Known rows, with every step that occurs
teruzek dirar nivod: [  4   3  -3   5 -12  -3  -5  21  16   8  16  -3   3   3  13   5  -4   0
  -2 -10  -2  -3   4  -3 -12   5  11   8  -8  10  -6   9  -6   1   3   1
  -9]
fofu gokov guga rilo: [-10   0  14   0  -2   9  -6  22  24  -6   2  13  -9   7  17 -14  -6  -2
  20  -7   3 -19   1  -4   8  18   6  -1 -21  -4 -12  22  -4  17 -12  -9
 -11]
rilo bolet gokov: [ 10 -11  20  -4  -4   4  19  -1  -8  -9 -14  -9  -8   7  -5  10  10 -12
  10  -6   7  -8   1  -5   5   3   2   2   3   7  -4   4 -11  -3   1 -11
  -9]
fovis gokov fofu nivod vepi teruzek dirar: [-11   6 -10  -4 -13  -9   8  21  11   5   5   4  -4 -12   2 -12   1  -8
  -1  -1 -12  11   8 -12 -15  18  -1   8  -2  16 -21  13   0  12 -11   4
 -16]
nonilos teruzek dirar nivod fofu gokov bolet: [ -3  10   5   2  -7  -4  -3  33  -2 -13  16   3 -16  -4   4   1 -11   9
   5 -23  -2  -3  -7 -11 -12  12   9  10  -8   7 -15   8 -15  10   5   7
  -8]
fovis gokov fofu nivod dirar teruzek: [  9   4   6  -4   2  -3   0   2  18  -3  17   2  -8   5   1  10  -7  -6
  -2   2  -1   4  10   0  -6  26  24   6  -5  13  -8   9 -18  12   4   7
 -15]
zope teruzek fovis gokov fofu: [-16  17   0   0   5 -16  19   3   6  -4 -12   3  -2 -24   2  -4  -4  -8
   4  -8  -5  -2   4  -3  -1  26  13   9   8   1 -13  16  -5  18   0 -17
  -9]
ledizi nonilos: [ -2 -12  10   0   2  -7   0   1  -6  -4   6   0  -6  13   0   9  13   3
   1 -23 -10  -4  -3  -3  -2   8   4   2   3   5  -4   3  -2  10   0  -6
   9]
nonilos ledizi: [  6  14  14  -2  -8   2  -8  10  -2  -5  -1   6   0   3   0  11  14 -11
   2 -13 -11 -12   2  -9   2  16   2  26   3  -1   1  -2  -5  22   0  -3
  -2]
guga rilo bolet gokov vepi teruzek fovis: [ -9 -13  11  -5   5 -13   9   5   4  -8 -28  -8 -19 -10  13 -14  -2  -8
  11 -19  -9  -7  -6  -9  -1  -1   5   0  -5  10 -12  24   8  24 -18 -10
  -9]
keko teruzek: [ -3   4   2   2   3 -11   5   1   2   7   2  -9   0   9   5  -1  13  -9
   7 -16   1   8  -1   5  -2  14   1   7  -7   2  -1   4  -4  21  -6  -2
  -5]
keko teruzek zope: [ -8  18  -7  -2  -6 -13  -4  -5  -5  -6  -6  -3  -6   4  22  -8  13 -11
  13 -15  -6   5  -6   0  -5  15  -4  11  -2   5  -3   8   1  18 -17 -11
  -9]
vepi teruzek fovis gokov bolet nivod: [ -7  -9   8  12   5 -13  13   7  -1 -13  -5  -6 -13 -18   8   8   1  -3
   9 -25   1 -23   1  -4  -5  23  15   4  10  11 -17  11   3  10  -5  -9
 -11]
dirar nivod fovis gokov: [-15 -16  13  -3   7   0  -2   6  10  12  13   4   0  -4   9   6  10  -9
  -7  -8 -10  -4   9   5   2  17  22   4   2   1  -4  14  -4  -6   5 -14
 -21]
fovis gokov guga rilo bolet: [-17   4  26  -6  -1  -2   4   9   9  -3 -12  -2  -8  -3   4 -20   1  -6
  22   0   2 -23  -2  -5   5  19   4  -2  -3  -4   4  25 -14  13  -7 -13
 -15]
fofu nivod fovis gokov guga rilo: [-25  -7  15   1   2   9  -2  19  25  -2   8  14  -7  -5  18 -11  -4  -9
  11  -6   1 -20   4   0  10  27  10  -6 -12  -7 -11  27  -1  12 -11 -18
 -21]
vepi teruzek fovis: [ -7   2  -1   1  -1 -21   4   4   4   1 -18  -9  -5 -12  10  -3   1 -12
   4 -22 -12   7  -3  -2  -8  -5  -2  12   5  11 -11  13   9  20 -15  -4
   0]
nivod vepi: [ -8  -6   6  -4  -4   3   2  18   9   8   1   3  -3  16  -9  -2  -4  -5
  -5  -9 -19  -2  18   0 -18   9  -5   6  -3  -3 -20  -1  -1   8  -8  -4
 -14]
dirar teruzek fovis: [ -1   4   3  -3   2 -20  -3   7   7  -4  -4 -10  -3  -4  11  15  -9  -5
   4 -23  -7   7   1   2  -4  -4   9   8   4   2  -6  15   5  21  -8  -5
  -4]
zope teruzek fovis gokov: [-20  -6  -1  -2  12 -16   5  -2   3   4 -11   2   4 -20  14   4   8 -12
   2 -14 -10   5   2  -3   0  16   8  12  13  -6 -11  12   2  19  -5 -26
 -17]
gokov fofu: [  3  24   5   2  -6  -2  18   8  11  -4  -2   1  -2  -1  -8  -6  -8  -5
   4  -6  -1  -7   7  -1  -5  20   5   8  -2   6 -12   8 -10   9   2   0
   2]
ledizi nonilos teruzek dirar nivod vepi: [-21  -6   0  -4  -4 -11 -12  30   3   7  14   3  -9  11   1   4  -6   7
  -5 -16 -23   3  11  -7 -19   9  14   4  -4   4 -18   6  -2   9  -4   4
 -12]
dirar nivod fovis gokov bolet rilo guga: [-19  -8  27   6   2 -11  13  17   9   2  16 -14 -16 -14   0   1   5   7
  -2 -18  -2 -20   5  -2   8  21   7 -18   7   1 -14  20 -12  -6  -7  -8
 -23]
zope teruzek: [-10   4   4   8  13 -13   3   1   2   7   3  -7  -6   0  -4  -3   8 -11
   4 -18 -10  -3   0   2   0   8   5  17   8   3 -20  -3 -13  17   2  -7
  -1]
nivod vepi teruzek fovis gokov bolet rilo: [-13  -6  14   7   1 -19  18  10   0 -14  -3 -14 -17 -16   2  -6  -3  -1
   6 -28 -17 -17  15 -13  -9  25   6  -1  11   3 -27  19  10   7  -8 -13
 -14]
keko teruzek dirar nivod fovis: [-11  -5  12   4  -4  -9  -3  26   6  11  21  -9  -4  -1   9   4   1  -2
 -10 -24  -5   3  -1   1  -5  -2   6   3  -7   9  -3  14  -2   2  -5   0
 -17]
fovis gokov guga: [-15   6  11 -10   7  -1  12  -1  16   9  -3  17   2  -7   5  -6   7  -8
  18  -3  -5 -14   9   4  -5  40  11   7  -1  -5  -8  20 -14   4  -7 -16
 -14]
zope teruzek fovis gokov bolet rilo guga: [-24  -2  20   7   7 -23  19  10   3  -3  -1 -16 -14 -26   2  -1   4   5
   3 -22  -3 -14   1  -7   7  19  -4 -12  16  -4 -21  18  -9  10 -14 -16
 -19]
guga rilo: [ -7   2   8   9  -5   4  -1  13  20  -4   3   0  -3  10  14  -9  -3  -6
   3  -8  -5 -14   5  -7   8   6   0   1 -10  -4 -10  12   1  19  -4  -8
  -6]
rilo bolet: [  2   3  20  -6  -4  -3   3   4  -4  -1 -10 -14  -4   5 -11  -4   4  -7
  10  -8   2  -7  -5  -1  -5   1  -7   8   5   3   4   5 -14   5  -2  -5
  -5]
ledizi nonilos teruzek: [-26   3   6  -4  12 -18  -8   2 -13  -4   6   5  -8   3  -1  12  10  -2
   5 -24 -18   6  -5  -8   4  12  12  15   7  -2 -11   5  -6  17   0  -1
  12]
fovis gokov guga rilo bolet nivod: [-12  -9  23   5   2  -2   7  12  11 -11  -9  -4 -12  -7   4   0  -1  -5
  17  -3  11 -39  -1  -2   9  27  13  -7   4   4  -7  17  -6   9  -5 -11
 -19]
bolet nivod vepi gokov fovis: [ -4 -16   8 -10  10  10   9  21   9   9 -10   4 -18  -8   3   3  -3 -15
  10 -31  -3 -19   6  -5 -17   9   2  -4 -16  -4 -13  16   3   7  -9  -4
 -18]
teruzek dirar nivod fovis: [ -8  -7  14   2  -6  -3  -3  29  10   9  21  -5  -3  -1   6   6  -4  -2
 -12 -22  -8  -2   2  -1  -6  -5   5   4  -4   7  -7  13  -3  -5  -2  -1
 -15]
nivod fovis gokov bolet rilo: [ -9  -7  25   8   2  -7  19  10   0 -14  12 -12 -13 -13  -1   2   1   0
   1 -29  -9 -24  12 -11   1  25   3  -2  11  -4 -20  17   2  -4   0 -16
 -13]
vepi gokov fofu nivod fovis: [ -3  -6   9   0  -5  11   1  22  11  -3   9   2 -13  -6  -4   7  -2 -15
  -5 -13   6  -4  -6   3  -1   4   2  -4 -10   2 -11   9   1   0  -2   0
 -12]

Rows
[ 12 -10   0  -2  -4   8  -8  22  15  -4  10   4 -10  12   4   8  -4  -2
  -2  -1   3  -4  -2   6  -2  10  15   2  -9  12 -12   0  -8   7  11   6
 -12] => dirar nivod fofu gokov
[ -3  -8  10   9   7 -13   8   9   1 -16   3  -8 -11 -13   8  19  -5   2
   8 -25   4 -23   3  -1  -2  24  23   1   9   6 -14  11   0  10  -1  -9
 -12] => dirar teruzek fovis gokov bolet nivod
[-12   8  27  -3  -4  -3   3  14   8  -4 -12  -7 -11   2   0 -20  -4  -4
  21  -6   3 -24  -5  -5   2  10  -3  -2  -5   0   2  21 -14  13  -9  -8
  -9] => gokov guga rilo bolet
[-22  -8  29  -5  -1   5  -2  18   9  -5  -4  -2 -12  -6   4 -14  -3  -8
  16  -4   8 -20  -7  -2   7  14   3  -8  -4  -2   2  24  -8   8 -10 -15
 -21] => fofu nivod fovis gokov guga rilo bolet
[  5  -6  -4   1  -4  -2  -6  28  12  -2  15   2 -11   2   6   4  -3   0
  -3  -5   0   0  -6  -1  -3   7  10   6  -4  14 -18   1 -10  13   9   6
 -15] => zope teruzek dirar nivod fofu gokov
[  4   8  -7   6 -14  -6   9  25  16   1  12  -2  -3   1   3   0  -9  -1
 -14  -4  -8  -9   4  -2 -11  11   5   3   2  13 -11   5 -11  10  10  10
 -12] => teruzek dirar nivod fofu
[  1  -3   7 -10  -3  -9  15   7   1   2  -6  -4 -10  -7   2 -14   9  -5
   7 -10 -11   1  -2 -16  -9   6  -6  10  -5  16 -13  17  -8  11 -12   3
 -10] => rilo bolet gokov vepi teruzek dirar
[-12  12   8  -3  -5  -5  15  17  12   3  10   6  -1 -18   3  -3  -5  -3
  -5  -4  -5  -5   9  -5  -2  24  16   3   0   7  -8  21  -8   0   4  -7
 -15] => teruzek dirar nivod fovis gokov fofu
[ -5   1  22   0  -7  -1  -1  12   4  -7  -9 -14  -8   6   0 -13  -1  -6
  11  -6   1 -16  -5  -7   5   0  -5   0  -2   0   3  13  -8  15  -3  -7
  -8] => guga rilo bolet
[ -9 -19  14  -6   3  -1 -10  28  11   9  19   1 -15  -1   8  -4   0   0
  -5 -20 -12   0  -2  -1  -6  -1  14   5 -14  15 -13  17  -1  -1  -6   5
 -17] => fofu gokov vepi teruzek dirar nivod fovis
[ -7  -4  13   4  -5  10   1  23   8  -5  14   0  -8  -3  -6   7  -9  -9
  -9 -17   5  -2  -2   5   0   5   1   0  -3   6 -13   7   1   0  -4  -6
 -10] => gokov fofu nivod fovis
[ -8  16   1  -4  -3  -8  19   4   9  -5 -13   6   3 -20   5  -1  -7  -7
   2  -5  -3  -2   6  -4  -4  27  10   6   4   0  -7  19   0  13  -2 -16
  -9] => teruzek fovis gokov fofu
[ 15 -11  21   8  -4  10   7  18   7 -13   7   1 -12   6  -1   9  -7   5
  -6 -20   3 -21   4 -12 -19  17  -3   4  -8  10 -16  -1 -17   3  -7  -1
 -20] => fofu gokov bolet nivod dirar
[ -5   3  12   2   2   0  11   3  -2  -4   5   2  -3  -5   4  -3   5   0
   9 -19  -5  -9   6  -7 -10  25   7  10   2  -4  -6  10 -12   5   2 -15
  -9] => fovis gokov bolet
[  3  -9  -3  -4  -2  -3 -11  19  17   8  13   2 -10   4  14  -7   0   1
   7  -9  -7   1  -1  -3 -11   9  22   9 -18  20 -14  14  -5   6  -2   9
  -9] => fofu gokov vepi teruzek dirar nivod
[  6 -16   6 -15   9  15   0  15  16  -4   1  16 -12  12  -2  -5  -5   2
  -2  -6  -8  -9   1  -1  -8  21   4   3 -15  -1 -20   5  -6  15  -2  -2
 -14] => nivod fofu gokov vepi
[-15 -18   8  -9  20  -7   1  -3  12  15   3   4 -17  -2   4 -18  13  -9
   3  -9 -23  -5   7   5  -3  22  30   9  -6  16 -16  18  -5   7  -2   3
 -11] => dirar nivod fovis gokov vepi teruzek
[-22 -12   9  -1   9  -9   0  12   7  14  17   2  -1 -14  11   3  11  -8
  -8 -13 -13   0   6  -1   2  14  18   8   7   3 -10  15  -7   0   3 -14
 -24] => zope teruzek dirar nivod fovis gokov
[-14 -15  32   1   2  -2   6  25   8  -5  -4  -7 -23  -9  -1   1   2  -9
   7 -18   4 -36  -8   0   6   5   3 -12  -5   0  -8  21  -4   2 -10   0
 -21] => vepi gokov guga rilo bolet nivod fovis
[-10 -14   5 -19  21  -5   2  -3  14   3  -6  11  -4  -5  11   1  -2  -2
   4 -11 -16  -3   7  -1  -6  27  20   6  -5  -8 -11  21   1  19  -8 -16
 -17] => dirar teruzek fovis gokov vepi
[-13  -6  -5  -4  -8   8   1  24  13  -4  -4   8  -4  -2  -2   3 -16  -6
  -4  -3  -3   3  11   1 -18  20   5  -2  -3  -1 -20   6   9  11 -10 -14
 -23] => teruzek fovis gokov fofu nivod vepi
[-17  -9  18   5   4 -14   7  10   8 -12 -19  -9 -17 -18   9  -5   0  -7
  19  -9   7 -33  -6  -3   7  21  14  -5   7  12  -9  23   1  16 -12  -9
 -17] => vepi teruzek fovis gokov guga rilo bolet nivod
[-10  -6  11   4  -4 -11  -3  24   9  12  18  -8  -9  -4   6  -2   2  -5
  -9 -22 -13   0   2  -1  -5  -6   9   7  -3  17 -10  15  -3  -2  -3   7
 -11] => vepi teruzek dirar nivod fovis
[ -3  -6   4  -1  -6  -4  10  11   1  -4  -8  -8 -24   5 -13 -11   2 -13
  11   0  -6   1   5   1  -8  11  13   2  -1  26 -21   5  -3   7  -6   8
  -9] => rilo bolet gokov fofu nivod vepi teruzek
[-14   5  30 -10   1 -13   3  11  10  -6 -14  -6 -12  -7   9 -15  -8  -2
  17  -5  -1 -17  -2  -9  -1  15   6  -3  -4   1   5  31 -15  20 -13  -9
 -22] => nivod dirar teruzek fovis gokov guga rilo bolet
[ -2  -9  12  12   4   0  12   8   2 -13   5  -1  -8  -8   3  13   2   0
   6 -20   5 -29   5  -2  -4  30  15   2   7   4 -16   5  -5   2   2 -12
 -12] => fovis gokov bolet nivod
[-16  -6  -7  -3  -6   2   2  22  10  -2  -3   4  -6  -2   1   1 -12  -6
  -1  -6   0   9   8   3 -17  24   6  -4  -6   1 -16   7  10  18 -13 -13
 -24] => keko teruzek fovis gokov fofu nivod vepi
[-34   3  25 -10   5 -18  -3  11  -5 -10 -18  -1 -14 -13   9 -12   0   0
  23 -14  -5 -16 -12 -11   7  16   8  -2   3  -5   4  31  -7  22 -13 -16
  -8] => ledizi nonilos teruzek fovis gokov guga rilo bolet
[  5  12  17   1 -11   1  27   9   3 -17 -13  -6 -15  -2  -4  -7  -6  -7
  12   0   8 -17   3  -8   9  15  10  -5  -5  10  -7  16 -12   8   4  -7
  -5] => guga rilo bolet gokov fofu
[-23  -4  23   6  -1 -21  16  22   6   3  19 -18 -14 -20   6  -2   8   9
  -1 -21   1 -11   1  -7   7  21   1 -19   4   3 -10  24 -10   2 -12  -6
 -27] => keko teruzek dirar nivod fovis gokov bolet rilo guga
[-15   4  -3   2  -4 -16 -13  20   3   3  19   0  -4   1  12  10   0   4
   1 -18 -10   4  -2  -8  -6   7  21  11  -3   9  -8  11  -7   7   4   3
   0] => ledizi nonilos teruzek dirar nivod
[  8   0  15   9  -5  -6  18   8   4 -15   2 -14 -20  -7   0   1   3  -5
  12 -27  -4 -27   4 -12  -4  17   0  -5  -3  -5 -19  14   0   1   2  -1
  -4] => vepi gokov bolet rilo
[-13   1  22 -11   8 -15  11   4  11  -2 -13   5  -8 -17   6   3  -4  -3
  17  -9   1 -20   2   0  -9  34  15   0   4   3  -3  27 -15  10 -15 -12
 -25] => rilo bolet nivod dirar teruzek fovis gokov guga
[  0   2  -6   1  -5  13   3   8  15  -8   7   9   0  -5   2   6  -5 -11
   3   4  14   0   2   4  -2  29  15   2  -3   5 -11   6  -2   6   3 -12
 -10] => fovis gokov fofu nivod
[-12  10  -8  -2  -7 -14 -11   3   2   0  -5  -2 -19   6  15 -18   7 -11
  11  -8 -25  -1   5   2 -15  10  14  13  -1  20 -19   8   1   8 -13   3
  -9] => dirar nivod vepi teruzek zope
[  0  12   6  -2   0 -14  -3  -4  -1 -17   6  -1 -16  -2  19   3   1  -2
   8 -14 -11 -13   3  -7  -9  26  16  10   4  11 -11  13 -13  10  -9  -4
 -19] => fovis gokov bolet nivod dirar teruzek zope
[-27   4  23  -3   5 -14   4  10   4  -4 -20  -7 -12 -15   8 -20  -3  -7
  22 -10   0 -20  -8  -6   5  14   3  -1   3  -4  -1  27 -11  23 -12 -19
 -16] => zope teruzek fovis gokov guga rilo bolet
[-30   4  18   1   5 -23  15  12   1  -6   0 -11 -12 -27   4   4   2   4
   4 -21  -5 -10   1 -11   8  21  -3 -10  12  -8 -18  21  -6  10 -16 -13
 -17] => nonilos teruzek fovis gokov bolet rilo guga
[-23   5  23  -6   0 -14   5  10   4  -4 -20  -8  -9 -11  12 -19   0  -5
  24  -9   6 -15  -9  -4   4  17   2  -5  -4  -4   8  30  -6  24 -16 -17
 -19] => keko teruzek fovis gokov guga rilo bolet
[-25   4  15   0   4 -10   2  20  -6   0  18   3  -8 -17   8   0   0   3
   1 -28 -12  -2   2 -12  -8  18  15  12   1  -1  -9  18 -12   0   1  -9
 -15] => nonilos teruzek dirar nivod fovis gokov bolet
[  3   9  -9   7 -12 -15  10  20  15   3   9  -5  -9  -1   3  -7  -3  -4
 -11  -4 -12  -6   2  -1 -10  11   9   5   3  22 -14   7 -11  13  10  17
  -8] => vepi teruzek dirar nivod fofu
[ -7   6  24  -6  -5  -2   3  12  11  -3 -17  -5 -16  -1   3 -20   2  -9
  25  -3   4 -26  -9  -5   2   9  -1  -7 -13  -4   3  24 -15  14  -7  -1
 -11] => vepi gokov guga rilo bolet
[ -8  -7   7   9   2 -13   8  13   2   0  -1  -9 -23   4  -9 -10   3  -5
   6 -18 -18 -14  11   0 -15  14  11   7   3  21 -28   2  -1  10  -7  12
  -6] => gokov bolet nivod vepi teruzek
[  3 -11   8  -9   9  13   0  26   9   2   6   5 -13  -2  10   2 -14  -5
   5 -28   6  -8  -2   1  -7   9  11   2 -12  10  -8  15  -4   8   2  -6
 -12] => dirar nivod fofu gokov fovis
[-15  -6  -2  -6   5 -16   7  -6   5   5 -15   2   2 -18  16  -1  13 -15
   4 -10 -13   8   3  -3  -2  15   9  11   9   4  -7  17   8  15  -8 -15
 -13] => vepi teruzek fovis gokov
[ -6   2  15   8  -5  -5  18  22  12 -15  -7  -5 -18  -4  -7  -5 -11  -3
   2  -3   4 -41  -3   0   3  23   2  -9   8   9 -14  10 -12  17   2   4
 -15] => gokov guga rilo bolet nivod fofu
[ -3  -2  18   9   1  -7  19   4   2 -15   8 -11 -10 -10   1   1   1  -1
   6 -23  -6 -23  13 -11  -1  31   5   0  10  -3 -19  14   0   0   1 -16
  -9] => fovis gokov bolet rilo
[  2 -14   0  -7  11  -3  -3   7  16   5   2   5 -24   8   1 -17   5  -4
   7  -5 -15  -6  -1   5  -6  18  25   8 -13  22 -21   9  -7  15   2  15
  -5] => dirar nivod fofu gokov vepi teruzek
[-30 -11  22   1   8 -17   0  14  -4 -19 -14  -3 -18 -17   9   7  -1   0
  18 -17   4 -32 -11  -8  11  23  17  -7  10   2  -7  23   0  19 -10 -15
 -13] => ledizi nonilos teruzek fovis gokov guga rilo bolet nivod
[  1 -12   2 -11  12  -3   2   4  12   2  -3   7 -22   5  -3 -18   7  -6
   6  -6 -17  -3  -1   1  -5  17  11  10 -10  17 -22   8  -5  18  -3  12
  -4] => nivod fofu gokov vepi teruzek
